Each row was made from one small tree. The marks that hang from a mark follow it in brackets, in alphabetical order. Every link used is in the known rows. Write each row's tree.
Known rows
setel(gisot(rolep)): -0.009  0.197  -6.528  3.040  -0.675  -4.154  -4.985  -0.428  0.803  0.289  -0.844  4.246  1.227  6.477  -3.367
diga(rolep(gisot(sotate) setel)): 1.970  -2.370  -4.229  2.687  -3.125  -2.639  -4.549  1.486  2.344  1.563  -5.894  1.470  -0.384  3.240  -4.387
setel(gisot(fibe rolep(diga) sotate)): -1.437  -1.213  -1.998  3.016  -2.612  -3.382  -4.932  3.989  0.663  1.828  0.377  3.740  1.910  4.650  -1.566
rolep(diga gisot(fibe sotate) setel): 0.689  -2.861  -2.994  1.609  -4.014  -2.446  -4.130  4.172  1.845  2.796  -5.122  0.387  2.529  0.183  -2.509
gisot(fibe rolep sotate): -0.562  -2.653  -1.231  2.815  -0.786  -3.537  -4.461  3.387  -0.215  2.282  0.497  1.767  2.767  7.021  -1.522
fibe(gisot(rolep(diga) sotate)): 0.383  -1.196  -4.051  1.743  -2.128  -1.848  -4.018  3.874  0.272  0.793  -2.351  0.331  2.448  5.568  -1.077
gisot(fibe rolep(setel) sotate): -0.185  -4.098  -1.159  3.871  -0.749  -3.083  -4.078  3.922  0.340  3.019  -1.373  0.493  2.538  4.298  -1.354
fibe(gisot): 1.302  -0.358  -7.074  1.043  -1.909  -4.770  -5.168  -0.540  -0.700  -1.043  -2.984  1.202  3.042  7.228  -3.030
gisot(fibe rolep(diga setel) sotate): -0.590  -3.460  -0.793  3.908  -1.438  -2.113  -3.379  4.949  0.438  3.488  -2.502  0.255  2.189  1.850  -1.171
gisot(rolep(diga) sotate): 0.055  -1.463  -3.051  3.099  -0.792  -1.896  -3.792  2.915  0.714  1.659  -1.998  1.959  2.328  4.321  -2.000
lifis(gisot(fibe(sotate) rolep(diga setel))): -0.104  -3.403  -1.823  -0.047  -1.998  -2.505  -2.374  4.350  2.130  2.451  -2.965  -1.613  0.873  0.841  0.609
lifis(gisot): 0.806  -0.828  -5.497  0.565  -0.517  -3.978  -4.454  -1.453  1.559  -0.534  -1.909  2.487  2.837  5.937  -2.634
sotate(gisot): 0.965  0.633  -5.523  1.676  -0.741  -5.624  -5.441  0.154  0.400  -0.592  -2.114  2.520  3.910  6.720  -4.029
lifis(gisot(fibe rolep(diga setel))): -0.781  -2.395  -2.115  2.068  -1.029  -1.844  -2.261  3.356  1.855  2.983  -2.643  -0.081  1.277  1.560  -0.582
rolep(diga gisot): 1.329  0.688  -7.046  0.863  -2.860  -2.681  -3.712  0.342  1.654  0.821  -5.692  2.066  1.795  2.277  -4.069
sotate(gisot(fibe rolep)): -0.548  -0.034  -2.597  2.121  -0.647  -4.901  -4.255  3.530  -0.067  1.708  0.129  1.205  3.134  7.480  -2.324
setel(gisot(fibe rolep sotate)): -1.062  -1.874  -2.381  2.927  -1.986  -4.302  -5.707  2.944  0.544  1.404  1.544  3.828  2.300  7.088  -1.814

Which tree is each row?
0.738  0.042  -4.066  0.293  -1.439  -3.966  -3.673  3.798  1.089  0.554  -2.779  -0.012  2.082  3.956  -1.660 -> fibe(sotate(gisot(rolep(diga))))
-0.523  -2.616  -2.677  3.366  -3.567  -4.224  -5.683  2.802  0.910  1.289  -2.211  3.388  2.559  1.616  -2.548 -> rolep(diga setel(gisot(fibe sotate)))
1.621  -2.293  -5.090  1.770  -3.267  -1.743  -4.110  2.442  2.740  1.901  -6.471  0.868  2.387  -0.104  -3.271 -> rolep(diga gisot(sotate) setel)
0.738  -1.880  -4.453  1.605  -1.528  -2.836  -4.829  2.661  0.031  0.512  -1.211  0.339  2.824  7.956  -1.306 -> fibe(gisot(rolep sotate))
-0.097  -3.289  -3.106  3.260  -2.787  -5.215  -6.470  1.708  0.825  0.895  -1.121  3.456  2.958  4.104  -2.802 -> rolep(setel(gisot(fibe sotate)))
-0.450  -0.636  -4.168  3.152  -1.947  -2.711  -4.940  2.325  1.465  0.832  -0.914  4.185  1.799  4.447  -2.323 -> setel(gisot(rolep(diga) sotate))
0.620  -1.393  -2.114  1.664  -3.883  -3.792  -5.010  2.747  0.908  1.685  -2.833  2.182  0.031  6.241  -3.616 -> diga(rolep(gisot(fibe sotate)))
1.090  -3.446  -4.303  2.546  -1.402  -2.333  -4.443  3.159  0.599  1.292  -3.006  -0.784  2.601  5.326  -1.222 -> fibe(gisot(rolep(setel) sotate))
0.151  -3.135  -2.414  1.861  -1.924  -3.353  -2.579  4.248  0.156  2.796  -3.851  -1.250  0.821  0.936  -0.706 -> gisot(fibe(sotate) rolep(diga setel))
-0.026  -1.200  -4.572  3.111  -1.288  -3.627  -5.752  1.173  1.356  0.450  0.132  4.288  2.146  6.819  -2.598 -> setel(gisot(rolep sotate))
0.603  -2.512  -3.119  -1.556  -2.254  -5.326  -4.480  1.160  1.045  -0.213  -0.978  0.496  2.548  5.434  -0.766 -> lifis(gisot(fibe(sotate)))
-0.630  -0.855  -3.663  0.998  -3.167  -4.523  -4.296  3.230  0.519  1.027  -0.967  2.143  0.582  3.701  -1.144 -> setel(gisot(fibe(sotate) rolep(diga)))
0.192  -1.841  -4.284  2.152  -0.267  -1.210  -2.376  1.719  2.682  2.053  -4.015  0.274  1.197  1.240  -1.332 -> lifis(gisot(rolep(diga setel)))
-0.848  -0.552  -2.700  2.992  -0.989  -3.109  -2.915  2.959  -0.567  2.499  -1.646  1.580  1.696  4.217  -2.016 -> gisot(fibe rolep(diga))
1.090  -0.661  -4.535  0.285  -0.835  -4.859  -4.398  2.689  1.075  0.263  -1.610  0.117  2.378  6.419  -1.957 -> fibe(sotate(gisot(rolep)))
1.463  -2.522  -4.486  -0.498  -4.600  -3.630  -3.429  3.516  1.659  2.108  -6.497  -1.221  1.180  -0.903  -2.095 -> rolep(diga gisot(fibe(sotate)) setel)
-0.958  -1.989  -0.816  3.017  -1.548  -2.552  -3.612  4.578  -0.016  2.653  -0.708  1.456  2.495  4.583  -1.308 -> gisot(fibe rolep(diga) sotate)
-0.847  -2.906  -0.631  1.049  -0.854  -2.741  -4.155  3.485  1.646  1.909  1.247  1.284  2.857  6.960  -0.150 -> lifis(gisot(fibe rolep sotate))
0.269  -2.236  -4.298  1.295  -3.971  -5.414  -5.011  2.057  0.688  0.572  -3.503  1.736  1.348  0.662  -2.084 -> rolep(diga setel(gisot(fibe(sotate))))
0.421  0.113  -4.856  0.719  -3.570  -3.425  -3.767  2.073  0.702  1.786  -4.402  1.602  2.021  2.501  -3.287 -> rolep(diga gisot(fibe))
